What can hang from each mark:
pega: roges
piti: ginuz loded
binan: ginuz loded rigo
roges: ginuz loded pega
refal: ginuz loded renof
rigo: piti
loded: piti refal roges
renof: kodu piti refal
ginuz: piti refal roges

Every row comes from one small tree of marks. The marks that hang from a mark follow it in brackets, in alphabetical order. Every link used is in the known rows. Which tree was each row made from?
(in the rows, 128 means zero)
Known rows:
binan[ginuz]: [ 94 133  96 132 157  81  88 129 152 116  82 106 110 135  95 125 121 147
 103 150 138 106 118 155 109 128 175 118 138]
piti[loded[refal]]: [115 106 124 125 136  81  82 137 127 108  88  98 142 131  97 140 153 145
 121 152 120 115 121 134 103 135 182  99 141]
ginuz[piti refal[renof[kodu]] roges[loded pega]]: [121 118 100 162  88  65 115 119 131 111  61  96 134  78 102 123 107 183
 109 124 119 119 123 154 167 168 197 131 191]
loded[piti refal roges[pega]]: [ 91  81 125 155 110  70  27 105 100  86  82 121 128 177  99 125 156 136
 108 138 152 162 124 129 110 119 173 100 139]
piti[ginuz loded[refal[renof[kodu]] roges[pega]]]: [105 110 143 139 116  90  67 108 129  79  85  96 144 143  86 141 149 156
 108 148 139 153 125 116 140 145 198  85 141]
rigo[piti[ginuz[refal]]]: [ 96 129 126 120 129  95  94 147 124  93 117 102 128 119  91 124 135 146
 103 149 161  87  97 152 100 157 199  89 144]
binan[ginuz[refal[renof]] loded rigo]: [ 97 140  79 119 179 109 113 147 144 124  70 105 147 106  53 112 102 156
  89 123 167 127 136 137  99 183 224 117 136]
roges[ginuz loded[piti refal[renof[kodu]]] pega]: [108 114 136 154 117  76  59 130 155 108  91 101 160 163  79 141 133 166
 103 166 141 161 107 128 196 142 176 104 170]
piti[ginuz loded[refal roges]]: [104  99 142 127 123  96  58 123 109  88  86 101 127 154 101 140 164 132
 109 146 144 128 118 132 101 142 189  84 125]
loded[piti refal[renof[kodu]] roges[ginuz pega]]: [105 111 145 156 117  81  38  99 139  89 102 103 147 162  81 119 133 151
 101 150 150 188 125 133 153 131 164  94 163]
roges[loded pega]: [ 99 113 102 155 113  51 101 135 135 118  50 119 132 144 113 140 137 176
 103 159 134  99 108 136 159 123 180 129 145]
loded[piti refal roges]: [101  89 133 150 121  93  38 107 114  94  98 117 118 169  97 119 150 127
 111 141 153 163 134 137  84 130 163  99 150]
pega[roges]: [110 126 114 145 143  84 102  96 133 104  85 119 115 137 116 113 134 151
 115 160 142  99 132 153 111 135 162 117 150]
binan[ginuz[refal] loded[piti roges[pega]] rigo]: [ 94 105  93 132 149 102  51 126 111  91  48 129 139 149  60 129 132 142
  78 123 185 149 121 138  95 145 234  95 120]
binan[ginuz loded[roges]]: [ 98 115 107 134 155  97  84 115 144 114  52 120 104 141  82 128 125 148
  88 132 152 132 124 156  97 127 187 119 122]
binan[ginuz[refal[renof] roges] loded rigo[piti]]: [ 94 141  90 116 174 108 104 138 133 130  87 101 125  92  51 103 107 158
  78 110 171 119 127 141 110 176 235 103 136]
ginuz[piti roges]: [120 113  92 152 112  58  91 120 118 118  81  97  93  99 118 120 124 153
 113 133 113 113 125 159 113 142 179 121 165]
piti[loded]: [120 121 110 135 135  80 108 128 135 110  75 107 125 113 104 137 141 159
 109 161 126 105 114 142  98 126 188 107 139]
refal[loded[piti]]: [117 109 114 147 137  90 101 114 124 116  84 110 102 143  89 114 126 157
 106 165 138 150 119 130  84 130 185 118 159]
renof[kodu refal[ginuz]]: [109 127 123 139 109  90  99 133 156 121 103 103 148 128 104 122 109 165
 119 165 128 134 132 162 111 133 155 103 180]
binan[ginuz loded[piti refal[renof]] rigo]: [ 91 116  95 126 183 112  60 144 140 122  89 111 134 160  40 124 131 139
  90 131 170 171 130 108 106 167 221 100 129]
roges[ginuz[piti refal[loded]] pega]: [125 106 109 140 114  55 110 140  99 107  73  85 150  96  89 113 108 177
  99 145 127 128  99 166 145 147 200 122 155]
rigo[piti[ginuz loded[refal[renof] roges[pega]]]]: [ 83 104 152 134 125  85  73 121 100  82 105 103 136 143  80 129 160 154
  84 143 163 140  98 117 139 130 217  87 108]
roges[ginuz[piti refal] loded pega]: [116 110 109 149 100  51  98 156 117 109  63 100 159 108 102 138 123 177
  94 148 134 101  89 173 182 149 196 123 152]
piti[ginuz loded[refal]]: [108 106 130 118 134  86  69 150 118  98  93  91 134 147  96 146 162 134
 114 156 131 108 111 125 111 151 197  83 129]
piti[ginuz[refal] loded[roges]]: [112 111 132 128 113 102  91 122 107  82  76 105 129 116 104 129 147 138
 100 142 155 108 117 151  81 154 206  88 132]
renof[kodu piti[loded[roges]] refal]: [121 116 139 145 110 110  92  95 150 119  95  96 150 110  91 151 149 180
 115 166 116 129 125 197  81 117 161 102 201]
roges[loded[piti] pega]: [ 98 103 107 162 109  63  80 130 126 107  61 128 122 163 105 145 144 163
  95 161 148 122  99 129 147 121 193 117 148]
refal[loded[piti roges[ginuz pega]] renof[kodu]]: [119 120 139 166 122  88  88  82 137 101  82 104 125 140  77 107 111 177
  89 162 151 197 119 133 142 125 178 115 166]
renof[kodu piti[ginuz]]: [111 147 112 144 130  98  87 123 162 110  92  93 130 135  79 143 140 165
 128 178 116 110 108 165  98 153 171  99 192]

Which tree is each row?
[ 94 118 114 168 119  81 112  89 117 112  65 110 143 112  79 111 143 184
  96 154 131 144 118 157 106 121 198 127 147] -> refal[renof[piti[loded[roges[pega]]]]]
[100  95 127 148 121  88  62 139 130 116  85 117 129 173  93 141 152 142
 109 156 144 136 116 128 124 141 174 110 158] -> roges[loded[piti refal]]
[107  98 105 151 103  65  73 140 100 120  88  98 119 118 100  96 120 136
 121 129 112 148 130 145 121 157 182 110 145] -> loded[refal[ginuz[piti roges]]]
[116 141 112 136 117  95 101 117 144 101  97  86 117 100 100 107 110 149
 116 132 133 112 138 143 113 189 183  96 188] -> piti[ginuz[refal[renof[kodu]] roges]]
[101 109 121 150 109  75  37 114 125  92 101  92 116 163  90 124 141 139
 112 137 136 151 125 106 147 163 191  79 173] -> loded[piti[ginuz[roges[pega]]] refal[renof[kodu]]]
[100 112 142 125 133  95  91 153 116 111 108 109 150 125  72 117 143 149
 108 160 139 133 100 130 110 127 203  87 112] -> rigo[piti[loded[refal[ginuz]]]]
[111 125 126 148 117 107 127 123 142 145  94  89 155 119  69 109 106 193
 125 180 111 152 126 180  92 140 166 118 206] -> renof[kodu piti refal[ginuz loded]]
[111 124 100 178  88  63 119 126 135 128  55 109 124  98  97 109  99 184
 102 143 117 152 118 136 183 154 198 130 162] -> refal[ginuz[piti roges[loded pega]] renof[kodu]]
[103 105 130 143 132  90  87 114 130 114  77 119 134 163 108 129 149 148
 121 156 143 103 130 143 148 148 161 117 155] -> pega[roges[loded[refal]]]
[103 102 135 149 107  68  75 114 112 122  84  93 167 129  96 138 158 182
  92 165 129 120  99 199 136 103 174 102 164] -> renof[piti[loded[roges[ginuz pega]]] refal]
[120 119 121 165  99  85 116 103 127  92  66 114 138  87  84 110 110 180
  99 151 128 181 118 139 131 129 212 113 128] -> refal[ginuz[piti[loded[roges[pega]]]] renof[kodu]]
[123 111 116 160 104  89 126  91 117  91  71  97 137  82  81 102  94 188
 108 131 131 170 134 151 112 151 194 135 178] -> ginuz[piti refal[loded[roges[pega]] renof[kodu]]]
[105 109 119 158 113  57  70 139 131 116  67 118 135 165 101 142 142 164
  86 171 153 124  89 142 177 119 185 109 145] -> roges[ginuz loded[piti] pega]
[104 101 152 128 131  99  70 117 118  97 104 107 131 129  87 134 161 147
 103 149 147 130 109 142  95 115 188  91 125] -> rigo[piti[loded[refal roges]]]
[105  98 131 134 122  93  85 134 111 116 114  95 108 164  98 131 139 154
  97 164 150 136 111 141  95 143 188  96 170] -> renof[refal[loded[piti[ginuz]]]]
[122 121 138 151 123  90  70 109 150 100 111  86 141 115  83 119 118 156
 109 144 129 177 132 162 142 151 156 111 173] -> loded[refal[renof[kodu]] roges[ginuz[piti]]]
[137 135 144 142 147 121 116  82 141  99 107 100 139 116  70  88 103 162
 107 165 158 160 130 155 121 165 181 105 189] -> pega[roges[ginuz[refal[loded[piti] renof[kodu]]]]]
[132 115 125 138 102  93 110 142 142 113 101  97 151  90  96 142 121 173
 115 163 111 139 112 173 113 131 191  95 164] -> renof[kodu refal[ginuz[piti[loded]]]]
[110 128 116 148 120  94  93 118 165 129 109  89 152 121  91 144 132 181
 128 170 108 111 125 194  95 130 145 111 221] -> renof[kodu piti refal]
[107 112 122 133 141  87 102 129 128 112  97  97 143 118  87 121 138 155
 112 146 127 135 130 125 109 146 188 111 139] -> piti[loded[refal[renof]]]
[ 85  87 123 161 101  70  61 151 108 112  68 130 150 180  88 121 140 151
 104 160 149 156 105 114 154 134 194 108 128] -> roges[loded[piti refal[ginuz]] pega]
[ 97 115 114 167  77  71  95 126 135 148  65 102 153 131  95 126 124 193
 116 163 107 120 117 179 162 134 168 115 204] -> renof[kodu piti refal[ginuz[roges[loded pega]]]]
[ 98  97 115 166 110  69  58  97 111  88  72 129 112 159 109 123 142 149
  96 148 154 151 118 137 104 106 181 110 139] -> loded[piti roges[pega]]
[107  89 105 155  87  48 110 133  80 136  76  92 118 106 111  97 104 180
 101 134 114 146 120 158 139 135 194 124 157] -> renof[refal[ginuz[piti roges[pega]] loded]]
[ 99 100 126 158 114  54  66 119 107  99  95  95 146 129  93 109 128 160
  93 131 138 167 118 151 167 139 174 123 136] -> loded[refal[renof] roges[ginuz[piti] pega]]
[106 130 124 138 117  98  84 129 159 120 116  83 143 139  90 150 143 171
 122 176 117 104 114 186 103 147 159  94 211] -> renof[kodu piti[ginuz] refal]
